Known rows, with every way that one mark hangs from another:
(Q_265 Q_357): [-0.29  0.31  0.25  0.56  1.63  1.67  1.19 -0.82 -1.03  2.03 -0.99  1.35
  0.21  0.64  0.31  1.60  0.81  2.87  0.79 -0.06  2.18  0.12  0.18  1.30
  1.16]
(Q_265 (Q_260 (Q_723 Q_277)) Q_357): [-0.14 -0.67  0.64 -0.58  1.55  0.78  3.04 -0.68  2.89  3.28 -0.16  1.96
  1.90  2.07  0.33  3.15  1.17  3.46  1.69 -1.94  1.52 -0.04 -0.24  2.49
  1.32]
(Q_265 Q_260 Q_357): [-0.97 -0.77  0.53  0.36  1.92  0.98  2.68 -1.24 -0.63  3.09 -0.99  1.39
 -0.36  1.51  0.58  2.29  0.85  3.60  1.75 -1.15  2.59  0.00  0.01  2.24
  1.51]
(Q_265 (Q_260 (Q_723 Q_277 (Q_526 Q_778))) Q_357): [ 1.25 -0.83  1.89 -0.64  0.95  0.24  1.64  0.08  3.52  3.73 -0.39  2.49
  3.26  2.24  0.73  4.71 -0.13  4.70  0.82 -1.86  1.44  0.18  0.61 -0.04
  2.20]
(Q_526 Q_45 (Q_723 Q_260 Q_277) Q_778): [ 4.26  2.26  0.70 -3.41 -1.19  1.39  3.77  2.08 -0.73  3.30 -0.62  2.98
  3.82  1.42 -2.17  0.69 -1.24  1.31 -2.03  0.72 -0.72  0.36  1.41 -3.55
  1.10]
(Q_703 (Q_265 Q_260 Q_357)): [-2.44 -0.41  1.20  0.42  2.91  1.10  3.15 -2.66 -0.34  3.76 -1.61  0.61
 -0.46  1.35  1.12  3.27  0.99  4.58  2.05 -0.90  3.79 -0.09  2.36  3.99
  1.51]
(Q_357 (Q_265 Q_260)): [-0.23 -0.23  0.32  0.21  1.63  0.71  2.18 -1.16 -0.27  2.58 -0.88  1.30
 -1.17  1.19  0.69  2.09  0.72  1.69  2.00 -1.01  2.45 -0.04 -0.23  0.21
  0.83]
(Q_177 Q_580 Q_778): [ 1.10  2.15 -0.28  0.50  3.55 -3.55  3.47  0.36 -1.40  0.30 -0.61  1.45
  0.38  1.23 -0.52  0.91  0.30  2.14  0.63  0.66  1.56  0.41  0.69 -3.31
  1.23]
(Q_277 (Q_723 Q_260 (Q_526 Q_45 (Q_778 Q_177)))): [ 4.75 -0.50  0.55 -1.46 -0.20 -0.93  3.16  2.31  0.01  1.79 -1.80  1.79
  4.86  1.41 -0.60  2.23 -1.80  1.86  0.07  1.51  1.12  1.68  1.48 -4.94
  2.61]
(Q_357 (Q_265 (Q_260 (Q_723 Q_277 (Q_526 Q_45))))): [ 1.89 -2.75  0.07 -1.72  0.42  1.08  1.09  0.03  3.28  3.37 -0.28  2.07
  2.11  1.97  0.64  4.33 -0.09  1.56  2.92 -1.66  0.44  0.25 -0.40 -1.68
  2.08]
(Q_778 Q_526): [ 0.67 -1.93 -0.26  0.10  2.65  0.40  1.09 -0.01 -0.51  2.36 -0.25  1.62
 -0.82  0.92 -0.79  0.90  0.13  1.07  1.55  0.75  1.72  0.59  0.14 -2.57
  1.90]
(Q_703 Q_145 (Q_265 (Q_260 Q_723) Q_357)): [-3.14  1.05  2.12 -1.43  4.99  1.25  3.83 -5.13  2.37  5.12 -0.78  0.82
  0.09  1.79  1.92  3.92  1.23  4.09  2.65 -1.17  3.49  0.00  2.59  6.06
  1.74]
(Q_265 (Q_260 (Q_723 Q_277 (Q_526 Q_45))) Q_357): [ 1.31 -3.35  0.33 -1.63  0.67  1.40  1.47  0.01  3.35  3.79 -0.33  2.22
  3.23  2.38  0.50  4.75  0.04  3.42  2.67 -1.87  0.45  0.38 -0.17  0.26
  2.76]
(Q_277 (Q_723 Q_260 Q_526)): [ 3.03 -0.14 -0.36 -0.04  0.27  3.02  3.31  1.43  0.60  1.51 -2.53  1.82
  4.46  1.28  0.64  1.95 -0.25  0.46  0.50  1.71  1.20  1.48  0.15 -0.66
  1.52]
(Q_260 (Q_723 Q_526)): [ 1.48 -0.65 -0.21 -0.98  1.17  2.33 -0.16  0.08  3.79  2.43 -0.11  2.04
  1.44  1.66  0.37  2.28 -0.07  0.52  1.68 -0.20  1.17  0.57 -0.79 -0.70
  1.88]
(Q_260 (Q_723 Q_277 (Q_526 Q_45 (Q_778 Q_177)))): [ 4.01 -0.32  0.87 -2.45  0.35 -1.72 -0.37  1.61  3.78  2.46  0.56  2.63
  4.02  1.85 -0.96  3.20 -1.24  2.02  1.05 -0.56 -0.06  0.83  0.54 -5.08
  2.59]
(Q_260 (Q_723 Q_277 Q_526)): [ 2.26  0.06  0.00 -1.08  0.76  2.25 -0.23  0.75  4.40  2.16 -0.17  2.69
  3.58  1.71  0.25  2.96  0.30  0.57  1.46 -0.34 -0.06  0.60 -0.66 -0.74
  1.47]
(Q_277 (Q_723 (Q_526 Q_778))): [ 3.60  0.40  0.94  0.06  0.42  1.48  0.77  1.41  1.44  1.55 -1.72  1.59
  3.38  0.82  0.38  2.68 -0.94  1.90 -0.35  1.17  1.20  1.28  0.86 -2.56
  2.02]
(Q_265 (Q_260 (Q_723 (Q_526 Q_45))) Q_357): [ 0.57 -3.97  0.18 -1.57  0.97  1.51  1.54 -0.51  2.76  4.08 -0.33  1.70
  1.35  2.31  0.63  4.14 -0.26  3.42  2.90 -1.64  1.51  0.36 -0.26  0.33
  3.12]
(Q_778 (Q_177 Q_580) (Q_526 Q_45 (Q_723 Q_277))): [ 3.60  0.81  0.22 -2.30  3.01 -4.18  2.71  1.97 -0.93  1.58 -0.39  2.72
  2.07  1.15 -2.29  1.60 -0.93  2.11  0.93 -0.06 -0.72  0.38  1.69 -8.18
  2.01]
(Q_526 Q_45 (Q_778 (Q_177 Q_580))): [ 2.81  1.16  0.75 -1.73  2.54 -5.11  1.92  1.02 -1.21  1.52  0.03  1.58
  0.69  1.14 -1.89  0.53 -1.13  2.64  0.62 -0.08  1.83  0.67  1.49 -6.01
  2.12]
(Q_177 Q_580 (Q_778 (Q_526 Q_45 Q_723))): [ 2.73 -0.52 -0.39 -1.59  3.15 -3.70  3.89  1.44 -1.89  1.71 -0.27  1.80
  0.27  1.32 -1.83  1.61 -1.26  2.40  0.43  0.91 -0.10  0.41  1.63 -7.74
  2.67]
(Q_265 (Q_260 (Q_723 (Q_526 Q_45 Q_778))) Q_357): [ 1.18 -3.36  1.20 -1.75  0.74  0.30  1.55 -0.16  2.76  4.41 -0.05  1.79
  1.52  2.28  0.28  4.20 -0.96  4.42  1.72 -1.68  1.89  0.35  0.50 -0.98
  3.36]
(Q_260 (Q_723 (Q_526 Q_45 (Q_778 Q_177)))): [ 3.20 -1.05  0.69 -2.34  0.75 -1.58 -0.30  0.95  3.17  2.77  0.63  2.06
  1.90  1.73 -0.81  2.48 -1.58  1.97  1.27 -0.33  1.09  0.79  0.50 -5.00
  2.98]

Rows:
[ 3.23 -1.40 -0.49 -2.70  0.40  1.60  3.66  1.73 -1.00  3.29 -0.66  2.85
  2.68  1.46 -2.07  1.12 -0.77  0.58  0.20  1.03 -0.89  0.55  0.85 -4.36
  1.83]
(Q_778 (Q_526 Q_45 (Q_723 Q_260 Q_277)))
[ 3.40  1.46 -0.68 -3.17 -0.92  3.06  3.81  1.70 -0.74  2.87 -0.99  2.87
  3.61  1.47 -1.71  0.56 -0.28 -0.05 -0.39  0.71 -1.21  0.32  0.37 -1.70
  0.81]
(Q_526 Q_45 (Q_723 Q_260 Q_277))
[ 3.83 -2.22 -0.95 -1.33 -0.36  2.95  3.13  1.80  0.37  1.97 -2.22  1.64
  4.58  1.41 -0.03  2.11 -0.76  0.20  1.19  1.66  0.49  1.68  0.19 -1.80
  2.36]
(Q_277 (Q_723 Q_260 (Q_526 Q_45)))
[ 4.50 -1.57  0.16 -1.49 -0.61  1.62  3.10  2.17  0.30  2.34 -1.93  1.75
  4.80  1.42 -0.42  2.22 -1.52  1.33 -0.14  1.67  0.91  1.68  1.10 -3.27
  2.60]
(Q_277 (Q_723 Q_260 (Q_526 Q_45 Q_778)))
[ 1.82  3.76  1.53 -0.17  3.30 -5.01  2.12  0.60 -0.90  0.92 -0.34  1.89
  0.49  0.95 -1.09  0.33 -0.46  3.02 -0.27 -0.06  2.62  0.45  1.48 -4.59
  1.06]
(Q_526 (Q_778 (Q_177 Q_580)))
[ 3.04  0.75  1.11 -1.21  0.51  0.90 -0.25  1.13  4.43  2.52  0.18  2.78
  3.74  1.72 -0.14  3.04 -0.41  1.69  0.11 -0.36  0.39  0.62  0.15 -2.24
  1.68]
(Q_260 (Q_723 Q_277 (Q_526 Q_778)))
[-1.11  1.40  1.84 -2.03  4.30  1.80  2.25 -3.81  4.18  4.74 -0.90  1.86
  2.37  2.32  1.87  4.70  0.84  2.26  3.06 -0.85  1.70  0.45  2.18  3.97
  1.74]
(Q_703 Q_145 (Q_265 (Q_260 (Q_723 Q_277 Q_526))))
[ 2.52 -1.51 -0.53 -1.68  1.35 -1.29  2.43  1.04 -1.50  2.46  0.14  1.62
 -0.29  1.20 -1.78  1.74 -1.34  1.86  0.45  1.28 -0.36  0.38  1.17 -6.51
  2.76]
(Q_177 (Q_778 (Q_526 Q_45 Q_723)))
[-0.87 -1.29  0.50 -0.54  1.89  0.88  3.12 -1.28  2.32  3.57 -0.13  1.41
 -0.04  2.01  0.51  2.55  0.81  3.39  1.91 -1.76  2.58 -0.10 -0.34  2.60
  1.71]
(Q_265 (Q_260 Q_723) Q_357)
[-0.19 -0.77  0.26 -0.57  1.62  0.66  2.59 -1.20  2.39  3.08 -0.06  1.37
 -0.87  1.67  0.61  2.35  0.66  1.51  2.16 -1.58  2.40 -0.15 -0.52  0.52
  1.02]
(Q_357 (Q_265 (Q_260 Q_723)))
[ 3.72  3.46  1.68 -0.50  1.74 -3.48  3.03  2.15 -0.28  1.16 -1.53  3.55
  5.68  1.75 -0.44  2.32 -0.85  2.76 -0.57  0.38  1.11  0.96  1.76 -5.13
  1.10]
(Q_723 Q_260 Q_277 (Q_526 (Q_778 (Q_177 Q_580))))
[ 3.81 -1.34  0.47 -2.51 -0.13  0.83 -0.44  1.45  4.13  3.01  0.44  2.54
  3.94  1.86 -0.81  3.14 -0.97  1.46  0.80 -0.33 -0.34  0.81  0.19 -3.39
  2.54]
(Q_260 (Q_723 Q_277 (Q_526 Q_45 Q_778)))
[ 2.62 -1.46 -0.62 -1.91  1.03 -1.14  4.50  1.30 -2.20  2.71 -0.25  2.00
  0.75  1.52 -1.85  1.24 -1.41  1.63  0.02  1.75 -0.05  0.53  1.35 -6.14
  2.52]
(Q_177 (Q_778 (Q_526 Q_45 (Q_723 Q_260))))
[ 3.45  1.52  0.52 -3.34 -0.81  1.52  3.87  1.55 -1.35  3.58 -0.55  2.33
  1.69  1.35 -2.02  0.01 -1.58  1.30 -1.79  0.93  0.48  0.37  1.30 -3.40
  1.48]
(Q_526 Q_45 (Q_723 Q_260) Q_778)
[ 3.76  0.54  0.79 -0.23  0.03  1.69  3.31  1.78  0.61  1.90 -2.23  1.97
  4.61  1.29  0.22  2.08 -1.04  1.60 -0.85  1.67  1.58  1.45  1.08 -2.11
  1.71]
(Q_277 (Q_723 Q_260 (Q_526 Q_778)))
[ 3.48 -0.40  0.74 -1.87  0.22 -1.65  1.87  1.55 -1.05  2.58 -0.88  2.53
  3.14  1.73 -0.90  1.79 -1.91  2.02  0.55  0.88  1.47  1.13  1.30 -5.46
  2.58]
(Q_723 Q_260 (Q_526 Q_45 (Q_778 Q_177)))
[ 2.46  0.85 -0.07 -0.46  0.24  2.59  1.96  1.29  0.28  1.91 -1.77  3.28
  5.00  1.72  0.25  2.30  0.20  0.51  0.67  0.86  0.26  0.90  0.03 -0.78
  0.89]
(Q_723 Q_260 Q_277 Q_526)
[ 3.23 -1.70 -0.53 -1.46  0.01  2.31 -1.06  1.29  0.96  2.13 -0.88  2.54
  3.80  1.37 -0.29  3.03 -0.32  0.53  2.02  0.31 -0.84  0.91 -0.27 -2.59
  2.16]
(Q_723 Q_277 (Q_526 Q_45))
[-2.42  1.51  1.49 -2.03  4.92  1.33  3.60 -4.70  3.08  4.84 -0.43  0.94
 -0.40  2.05  1.33  2.80  1.13  2.02  2.96 -0.70  3.09  0.24  2.00  5.09
  1.45]
(Q_703 Q_145 (Q_265 (Q_260 Q_723)))
[ 0.59 -1.45  0.93 -0.52  1.18  1.42  1.64 -0.27  3.58  3.41 -0.63  2.41
  3.09  2.27  1.05  4.64  0.54  3.69  2.04 -1.84  1.07  0.18 -0.19  1.33
  1.99]
(Q_265 (Q_260 (Q_723 Q_277 Q_526)) Q_357)
[ 3.68  0.30  0.83 -1.79  1.53 -3.39  2.91  1.85 -1.28  2.01 -1.23  2.65
  3.48  1.82 -0.96  1.70 -1.87  2.43  0.51  0.60  1.70  1.15  1.68 -6.32
  2.49]
(Q_723 Q_260 (Q_526 Q_45 (Q_778 (Q_177 Q_580))))
[ 3.54  0.02 -0.03 -2.63  0.99 -1.91  3.72  1.97 -1.42  2.53 -0.44  2.91
  2.81  1.37 -2.33  1.11 -1.13  1.35  0.52  0.70 -0.55  0.60  1.38 -6.63
  1.92]
(Q_778 Q_177 (Q_526 Q_45 (Q_723 Q_260 Q_277)))
[ 2.41  4.03  0.05 -1.65 -0.12  3.13  4.00  1.24 -0.39  2.24 -1.32  3.13
  3.44  1.27 -0.86  0.42  0.35  0.25 -1.28  0.71 -0.35  0.10  0.36 -0.32
 -0.23]
(Q_526 (Q_723 Q_260 Q_277))
[ 4.52  3.50  1.12 -3.34 -0.62 -1.74  3.82  2.35 -1.13  2.61 -0.47  3.06
  3.96  1.39 -2.41  0.67 -1.52  2.00 -1.76  0.45 -0.45  0.39  1.86 -5.61
  1.13]
(Q_526 Q_45 (Q_723 Q_260 Q_277) (Q_778 Q_177))
[ 3.34 -0.59  0.94 -1.54  0.68 -1.87 -0.96  1.16 -0.09  2.28 -0.37  2.02
  1.71  1.23 -0.79  2.43 -1.76  2.37  1.09  0.34  1.10  0.92  1.07 -5.95
  2.92]
(Q_723 (Q_526 Q_45 (Q_778 Q_177)))
[-2.59  2.45  1.92 -0.45  4.75  1.96  2.13 -4.74 -0.68  3.80 -1.60  0.72
  0.26  0.56  1.77  3.12  1.12  3.63  1.61  0.37  3.14  0.17  3.05  4.90
  1.24]
(Q_703 Q_145 (Q_265 Q_357))
[ 3.36  2.48  1.59 -1.08  2.23 -3.39  0.86  1.51  3.85  1.39 -0.02  2.94
  4.24  1.80 -0.38  2.99 -0.58  2.68  0.31 -0.82  0.79  0.63  0.95 -4.79
  1.66]
(Q_260 (Q_723 Q_277 (Q_526 (Q_778 (Q_177 Q_580)))))
[ 2.67  2.51  1.62 -0.08  2.67 -3.56  0.30  1.02 -0.06  1.12 -0.94  2.35
  1.90  1.18 -0.15  2.20 -1.12  3.06  0.29  0.04  2.02  0.69  1.45 -5.53
  1.85]
(Q_723 (Q_526 (Q_778 (Q_177 Q_580))))
[-3.25  1.60  2.17 -0.65  5.02  1.34  3.41 -5.09 -0.29  4.68 -1.61  0.82
 -0.27  1.34  1.98  3.73  1.20  4.31  2.52 -0.63  3.55  0.08  2.95  5.75
  1.51]
(Q_703 Q_145 (Q_265 Q_260 Q_357))
[ 3.20  1.43  1.35 -0.29  0.39  0.88 -0.89  1.32  1.26  2.01 -0.86  2.85
  3.76  1.18  0.01  3.03 -0.52  2.09 -0.25  0.26  0.27  0.73  0.73 -2.89
  1.46]
(Q_723 Q_277 (Q_526 Q_778))
